Every row comes from one small tree of marks. Brackets hold a mark, then the marks that hang from it, in the order of their numbers. Every link used is in the known rows. Which tree was each row made from?
Known rows
{Z530 {Z121 {Z970 Z855}} Z231 Z699}: [-1.923 -1.153  1.542 -1.616  1.477 -5.427 -0.583 -0.565  1.835  4.208
  0.487  0.613 -1.048  2.796  1.862  3.469  1.256 -2.826  0.876 -0.599
  1.929 -0.216  1.718  2.223]
{Z970 {Z231 {Z530 Z121 Z855}} Z699}: [ 0.008  3.489  2.194  0.422 -0.078 -0.882 -0.104  0.643  1.464  2.956
 -1.440  0.895  2.607  0.862  3.594  3.137 -0.919 -0.758  0.839  4.031
 -0.180 -0.400 -0.435  2.100]
{Z530 Z231 Z855}: [-0.278 -1.220  1.510  0.173  2.260 -1.436  0.863  0.191  0.738  1.870
 -1.429  0.207  0.164  1.643  1.927  4.600 -0.288 -1.881  0.816  0.239
  2.771  3.890  0.236  0.148]
{Z121 {Z530 Z231 Z699} {Z970 Z855}}: [-0.672 -0.748  3.748 -0.983 -0.475 -6.328 -1.348 -0.244  0.377  1.230
 -0.373  0.135  0.590  2.856  3.027  3.505  1.295 -1.839  0.482 -2.674
  0.371 -2.112 -1.646  1.323]
{Z699 Z530}: [-0.575 -3.200  3.342  0.104 -2.176 -0.149  1.691  0.442  1.659  0.673
 -1.496 -2.087 -3.513 -0.482  0.962  4.418 -1.567  1.794 -1.343 -0.002
  2.125  0.468 -0.995  1.110]
{Z530 Z121}: [-1.588 -1.474  1.323  1.174  0.615 -1.849  1.588 -0.365  1.079  4.143
 -0.416 -1.046 -3.028 -0.429 -0.201  4.518 -3.473 -0.194 -0.201  0.914
  2.280  2.035  1.804  0.696]
{Z970 {Z231 Z530} Z699 Z855}: [ 3.415  0.552  5.585 -0.490 -2.907 -0.460  1.743  0.513 -0.538  0.621
 -2.150  0.338  3.510 -0.681  5.059  5.583 -1.454  1.795  0.947  3.834
 -3.286 -0.368 -0.736  1.567]
{Z121 Z530 {Z970 Z699}}: [ 0.132 -1.323  4.493 -0.157 -3.029 -1.507 -0.170 -0.207 -0.870  1.305
  0.376 -0.904 -0.908 -0.111  3.172  3.452 -3.316  0.908  0.075 -2.485
 -1.900 -2.305 -1.150  0.816]
{Z855 {Z970 Z231 {Z699 Z530}}}: [ 2.606 -3.094  3.609  0.534 -4.771  3.875  0.344 -6.231  0.694 -1.137
 -0.540  0.685 -0.545  0.918  2.135  3.127 -1.703  3.146  0.110  0.564
 -0.965 -0.807 -0.383  1.108]
{Z970 Z699}: [ 1.572 -2.070  4.266 -0.783 -1.852  1.447  2.913 -1.592 -0.704  1.114
 -0.256 -1.324  0.160 -1.063  2.618  5.288 -3.929  1.661  1.594  0.567
 -1.206  1.965  0.348 -1.256]
{Z970 Z231 {Z699 {Z530 Z121 Z855}}}: [-2.503  0.668  2.012 -0.135 -0.777  1.381  0.482 -1.540  4.156  2.161
 -2.149 -0.723  0.576  2.500  2.565  2.228  0.006  0.852 -0.684  2.937
  0.007 -0.383 -0.778  2.094]
{Z699 {Z530 Z231}}: [-0.280 -4.416  2.502  0.446 -0.996 -1.626  1.182 -0.357  1.530 -0.507
 -1.715 -0.091 -1.989  1.731  1.455  4.854  0.280  0.437 -1.533  0.522
  3.004  1.485 -0.412  2.195]
{Z855 {Z970 {Z699 Z530}}}: [ 1.034 -3.777  3.526 -0.430 -3.778  2.674  0.959 -4.425  1.387  0.711
  0.139 -1.037 -1.693 -0.229  2.156  4.369 -2.544  3.126  0.737 -0.125
  0.331  0.512  0.239 -0.445]
{Z121 Z530}: [-0.690 -0.987  3.514  1.918 -1.407 -2.436  0.980  0.148 -0.391  0.877
 -1.186 -1.547 -1.265 -0.460  0.892  4.455 -3.329  0.852 -0.427 -1.299
  0.795  0.288 -1.581 -0.159]
{Z699 {Z530 Z121 Z231}}: [-2.899 -3.714  0.904  1.023  0.312 -3.038  0.710 -0.573  3.244  1.730
 -1.391  0.029 -2.649  2.397  0.842  4.119  0.308 -0.573 -2.143  1.582
  3.832  1.429  1.057  3.243]
{Z855 Z970}: [ 1.705 -2.900  1.911  1.379 -1.479  0.798  0.604 -3.565 -0.684  2.493
  0.473 -0.330 -2.993 -1.244  0.182  4.673 -4.048  1.270  1.198 -1.229
  1.970  2.369  1.336 -0.955]
{Z530 {Z231 {Z970 Z855}}}: [ 1.606 -3.778  1.475 -2.163  0.085 -3.778  0.636 -0.119 -1.064  2.639
 -1.272 -1.116 -1.821 -0.622  2.337  5.258 -0.508  0.362  0.175  1.858
  1.894  3.573  0.939  0.667]
{Z970 {Z699 {Z530 Z121}} Z855}: [-3.033 -2.136  3.577 -1.641 -1.616 -0.791  2.484 -0.334  4.326  3.540
 -1.814 -2.764 -0.791  0.711  3.260  5.267 -1.052  2.253 -0.210  2.631
 -0.765  0.670  1.187  0.923]
{Z121 {Z530 Z699 Z855}}: [-2.028  2.573  3.051 -0.426  0.702 -3.316 -0.303  0.113  1.514  1.293
 -1.070 -2.141  0.972  1.368  1.152  2.593 -1.020 -1.419  1.708 -2.020
  1.561 -0.676 -4.080 -2.172]
{Z855 {Z970 Z231 {Z699 {Z530 Z121}}}}: [ 0.087 -2.648  1.904  1.228 -3.595  2.452 -0.131 -6.405  2.344  1.307
 -0.149  0.609 -1.233  1.805  1.280  2.666 -1.429  2.262 -0.484  1.747
  0.091 -0.938  1.039  2.184]
{Z970 Z855}: [ 0.018 -1.874  3.669 -0.543 -0.657 -1.384  2.444  0.517  0.374  3.096
 -1.663 -2.143 -1.327 -1.105  1.842  6.293 -2.584  1.560  1.012  0.921
 -0.149  2.738  0.898 -0.400]
{Z970 {Z231 Z530} Z699}: [ 4.053  0.445  4.804  0.434 -3.192  0.346  1.403 -0.236 -1.489 -0.944
 -1.199  1.085  2.642 -0.511  3.947  4.647 -2.267  1.127  0.544  2.766
 -1.813 -0.811 -1.212  1.822]
{Z231 {Z530 Z121}}: [-0.545  0.323  1.715  1.430  0.145 -4.015  0.811  2.812  0.642  3.986
 -0.702 -0.388 -1.851 -1.183  1.168  4.622 -2.618 -0.717 -0.624  2.261
  2.809  0.333  0.773  2.269]

Write each row's tree
[ 2.353  1.318  2.513 -3.247 -0.954 -2.112 -0.704  2.845 -0.945  2.898
 -0.801 -1.816  0.221 -2.721  4.002  3.520 -1.965  0.423  1.480  2.698
  1.221  0.774 -2.090 -0.332] | {Z231 {Z530 Z855} {Z970 Z699}}
[-0.095 -1.908 -0.501 -1.739  1.470 -4.990 -0.687 -2.021 -0.017  2.684
  0.802 -0.340 -1.688  0.764 -0.104  2.708 -0.407 -2.266  0.704  1.081
  4.439  1.410  0.234  0.481] | {Z530 Z121 {Z231 Z970} Z699}
[-0.135  0.931  1.003  1.052 -0.416  2.481 -0.506 -5.602  1.648  3.901
  0.083  1.145  1.008  1.967  1.752  2.563 -2.216  0.253  1.918  1.597
 -0.058  1.551  1.593  0.020] | {Z530 Z121 {Z855 {Z970 Z231 Z699}}}
[-0.043  0.188  1.840 -1.116  2.324 -2.324  0.562 -0.886  1.210  0.862
 -0.706  0.040  1.800  2.370  1.512  3.681  0.730 -2.836  2.070 -0.496
  2.941  2.269 -1.602 -1.229] | {Z530 Z231 Z699 Z855}
[ 1.272 -1.564  1.716 -1.283 -0.351 -5.681 -1.262 -1.882 -1.378 -0.636
 -0.108 -0.749 -0.316  0.625  0.974  2.525 -0.207 -1.214  0.329 -1.106
  2.825 -0.685 -3.344 -0.271] | {Z121 {Z530 {Z231 Z970} Z699}}
[ 0.663 -0.477  3.107  2.278 -3.010 -2.072 -1.891 -0.560 -1.299  0.484
 -0.778  0.721 -2.163  0.983  1.695  2.288 -1.910  0.248 -1.680 -2.222
 -0.625 -3.496 -1.890  3.365] | {Z121 Z530 {Z970 Z231}}
[ 2.016  1.764  1.398  1.993 -1.400 -2.628 -1.669 -3.422  0.177  2.082
  0.777  2.201 -0.043  0.862  0.218  2.098 -1.041 -1.264  0.917  1.309
  2.451 -1.913 -0.350  1.798] | {Z855 {Z970 {Z231 {Z530 Z121 Z699}}}}
[ 0.061 -3.100  1.087 -2.953  0.491 -3.359  0.917 -1.555  0.424  4.303
 -0.451 -0.968  0.043  0.264  3.129  5.020 -1.013  0.371  0.850  3.684
  0.611  3.216  2.476  0.583] | {Z530 Z121 {Z231 {Z970 Z699 Z855}}}
[ 4.962 -0.438  3.886  1.538 -3.955  1.428  0.007 -3.755 -1.826  0.055
  0.023  2.181  1.382 -0.655  3.236  4.045 -2.758  1.481  1.374  1.832
 -1.296 -0.471 -0.049  1.193] | {Z855 {Z970 {Z231 Z530} Z699}}
[ 0.493 -1.386  2.496 -2.475 -0.260 -6.664 -0.787 -1.000 -0.407  0.881
 -1.058 -1.530  0.521  0.988  2.143  3.687  0.767 -0.605  0.733  0.002
  1.559  0.061 -2.816 -0.410] | {Z121 {Z530 {Z231 {Z970 Z855}} Z699}}
[-2.151  3.941  1.385 -0.808  1.952 -4.791 -0.491  2.691  2.535  4.436
 -0.207 -0.874  0.447  0.288  0.998  2.811 -0.440 -3.057  1.453  1.632
  3.545 -0.510 -1.793  0.345] | {Z231 {Z530 Z121 Z699 Z855}}
[-0.411 -1.581  2.144 -4.053 -1.829  0.383 -0.052  0.463  1.720  1.843
 -1.455 -3.392 -2.133 -1.019  2.648  2.593 -1.025  1.929  0.299  1.745
  1.428  0.788 -2.260 -0.421] | {Z231 {Z970 {Z699 {Z530 Z855}}}}
[ 1.004 -0.593  2.535 -0.795 -0.627  2.661  0.576 -3.913  0.535  2.946
  0.466 -0.737  0.242 -0.133  2.465  4.151 -3.144  0.926  3.045 -0.284
  0.196  3.077  0.560 -2.530] | {Z530 {Z855 {Z970 Z699}}}
[ 3.130  0.314  2.223 -2.666 -1.506 -4.394 -0.684  1.825 -2.034  1.389
  0.171 -1.490 -1.721 -2.797  1.093  2.901 -1.629 -0.586  1.130  1.058
  3.191 -1.324 -2.909  0.069] | {Z231 {Z530 Z699} Z970}
[-0.737 -0.858  5.234 -1.354 -2.947 -2.305  0.310  0.312  0.115  2.716
 -0.731 -1.584  0.205  0.085  4.520  4.517 -2.304  1.505  0.556 -1.569
 -3.142 -1.598 -0.540  0.695] | {Z121 Z530 {Z970 Z699 Z855}}
[-0.448 -0.009  1.112 -1.942 -0.214 -6.193 -0.423  3.714  0.446  6.092
 -1.161 -2.033 -3.023 -2.724  1.927  4.531 -1.747  0.344 -0.452  3.970
  2.581  0.907  0.700  2.071] | {Z231 {Z530 Z121} {Z970 Z855}}
[-3.458 -3.647  1.216 -0.597  0.053 -4.612 -0.881  1.110  3.779  4.148
 -1.274  0.166 -3.807  2.895  2.604  3.919  1.990 -0.716 -2.340  0.414
  2.352 -0.291  2.308  4.930] | {Z699 {Z530 {Z121 {Z970 Z855}} Z231}}
[ 0.755 -2.050  4.758 -2.629 -2.257 -0.092  1.383  0.137 -0.295  3.517
 -0.124 -1.169 -0.565 -0.791  4.102  5.140 -2.369  1.562  1.615 -0.401
 -2.661  0.244  1.438  0.515] | {Z121 {Z970 Z699 Z855}}
[ 3.441  1.873  3.749  0.361 -1.823 -2.229  0.288  0.220 -1.200 -1.126
 -0.890  1.113  1.387  0.258  1.486  3.293 -0.804 -0.773  0.693  1.182
  0.730 -2.203 -2.986  1.354] | {Z970 {Z231 {Z530 Z699}}}
[-0.874  1.817  2.244  0.507 -0.290 -2.170 -1.663 -3.559  1.291  2.061
  0.328 -1.123 -0.015  1.273  0.399  2.242 -1.419 -1.020  2.497 -2.967
  2.446 -0.344 -3.094 -2.590] | {Z121 {Z530 Z699 {Z855 Z970}}}
[ 1.120 -2.552  3.497 -2.168 -1.435 -4.106  0.329 -1.151 -0.747  0.897
 -1.263 -1.299  1.565  0.417  4.502  4.967 -0.975  1.257  0.553  1.405
 -1.087  1.275 -0.905 -0.267] | {Z121 {Z530 {Z231 {Z970 Z699 Z855}}}}
[-0.804  4.891  1.344  0.228  1.287 -3.589 -0.993  1.021  1.945  2.651
 -1.049  0.628  1.590  1.593  1.227  1.856  0.683 -2.813  0.826  2.492
  2.282 -1.371 -2.225  1.770] | {Z970 {Z231 {Z530 Z121 Z699 Z855}}}
[-2.272 -0.130 -0.166  1.882 -0.949  0.526 -1.861 -3.695  4.107  3.554
 -1.214  0.293 -3.036  2.469  0.074  1.333  0.163  0.219 -1.001  1.181
  3.061  0.184  0.353  2.539] | {Z699 {Z530 Z121 {Z855 {Z970 Z231}}}}
[ 1.510  2.574  1.579 -3.363  0.385 -4.589 -1.571  3.323 -0.743  2.655
 -0.310 -1.688 -0.943 -1.952  1.663  2.134 -0.437 -1.655  1.597  1.306
  3.898 -0.500 -3.775 -0.529] | {Z231 {Z530 Z699 Z855} Z970}
[ 0.315 -0.865  2.376  0.385 -2.138  0.583 -0.094 -2.153 -0.215  2.909
  0.452  1.287 -1.099  1.009  2.413  2.501 -2.510  0.137  0.016  0.583
 -1.513 -1.603  1.658  3.194] | {Z530 {Z121 {Z970 Z231 Z699}}}
[-2.918 -3.849  0.630  0.460 -0.426 -3.758 -1.377  0.435  2.700  3.162
 -0.424  0.951 -4.466  2.474  1.133  2.723  0.931 -1.512 -2.662 -0.500
  3.747 -0.965  1.599  5.088] | {Z699 {Z530 {Z121 Z970} Z231}}
[-0.590  3.358  2.783  0.151 -0.998 -2.798 -3.018 -0.224  0.499  0.644
 -0.610  0.291  0.063  2.629  1.832  0.351  0.371 -2.077  0.738 -2.941
  0.269 -4.049 -4.180  1.367] | {Z121 {Z530 Z699 Z855} {Z970 Z231}}
[-1.632  0.430 -1.391 -2.588  3.170 -4.945 -1.481 -0.727  1.453  4.057
  0.163 -0.718 -0.816  1.701  0.144  1.752  0.823 -3.277  1.383  1.334
  5.128  1.992 -0.609 -0.290] | {Z530 Z121 {Z231 Z970} Z699 Z855}
[-1.500 -0.839  3.777 -1.897 -1.234  1.712  1.699  0.184  2.782  1.262
 -1.845 -2.442 -0.225  0.647  3.123  3.835 -0.948  1.539  0.422  0.981
  0.208  0.824 -1.739 -0.424] | {Z970 {Z699 {Z530 Z855}}}
[-1.157  0.575  1.894  1.919 -0.345 -1.363 -1.439 -2.340  1.001  3.035
 -0.414 -1.041 -1.258  0.501  0.723  3.164 -2.591  0.133  0.901 -2.103
  2.160  1.160 -1.252 -1.378] | {Z121 {Z530 {Z855 Z970}}}
[ 1.578  2.876  2.626  1.193 -0.469 -1.339 -0.475  2.424 -0.130  1.430
 -2.275  0.588  0.796  0.278  2.637  3.336 -0.646 -0.679 -0.055  2.200
  1.258  0.036 -2.069  2.024] | {Z970 {Z231 {Z530 Z855}}}
[ 0.913 -0.074  5.354 -0.214 -3.938 -1.224 -0.475 -1.279 -0.368  0.853
 -1.311 -0.101  1.214  1.219  4.691  3.522 -1.313  1.876  0.063 -0.652
 -4.610 -3.008 -1.062  2.255] | {Z121 Z530 {Z970 Z231 Z699 Z855}}
[ 2.695  2.059  4.517 -0.627 -1.869 -3.117  0.812  0.646 -0.160  0.405
 -1.632  0.372  2.488  0.309  2.982  4.299  0.325  0.059  1.204  2.085
 -0.689 -1.514 -2.272  1.223] | {Z970 {Z231 {Z530 Z699}} Z855}
[-1.491  1.522  2.518  0.100  1.682 -4.632 -0.430 -0.862  1.367  0.094
 -1.070 -0.154  2.615  3.272  1.616  3.086  0.917 -2.744  1.204 -1.576
  2.511  0.424 -3.584 -1.078] | {Z121 {Z530 Z231 Z699 Z855}}
[ 0.175 -0.689  2.558  1.246 -0.227 -0.745 -0.936 -4.822  0.719  0.908
 -0.063  0.771  2.917  2.701  3.436  3.933 -0.956 -0.546  1.752 -0.941
  0.514  2.189 -0.699 -1.437] | {Z121 {Z530 Z231 {Z855 {Z970 Z699}}}}
[ 1.341  1.320  1.680  0.893 -0.237 -1.410 -1.393  0.681  0.305  3.648
 -0.132  0.267 -1.423 -1.064  1.774  4.000 -1.946 -0.722  1.475  0.416
  3.212  1.776 -0.549 -0.059] | {Z231 {Z530 {Z855 Z970}}}
[-0.253 -4.254  4.249 -2.475 -2.545 -1.226  0.540 -0.390  2.060  1.113
 -1.122  0.051 -0.364  2.327  5.051  4.722  1.297  1.067 -0.386  0.235
 -1.111 -0.471  0.874  3.055] | {Z121 {Z970 {Z699 {Z530 Z231}} Z855}}
[-1.076 -1.110  0.469  0.327  1.640 -0.092 -0.358 -4.960  2.306  4.134
  0.572  1.310  1.256  2.563  2.095  3.782 -1.155 -1.339  2.051  1.066
  2.063  3.885  2.721 -0.490] | {Z530 Z121 Z231 {Z855 {Z970 Z699}}}
[-0.623  1.359  1.804 -0.627 -0.332 -5.716 -1.658  2.596  0.501  4.266
  1.138  0.326 -2.508 -0.264  0.980  2.308 -0.891 -2.852  0.104 -0.485
  3.117 -3.475 -0.388  2.937] | {Z231 {Z530 {Z121 Z970} Z699}}
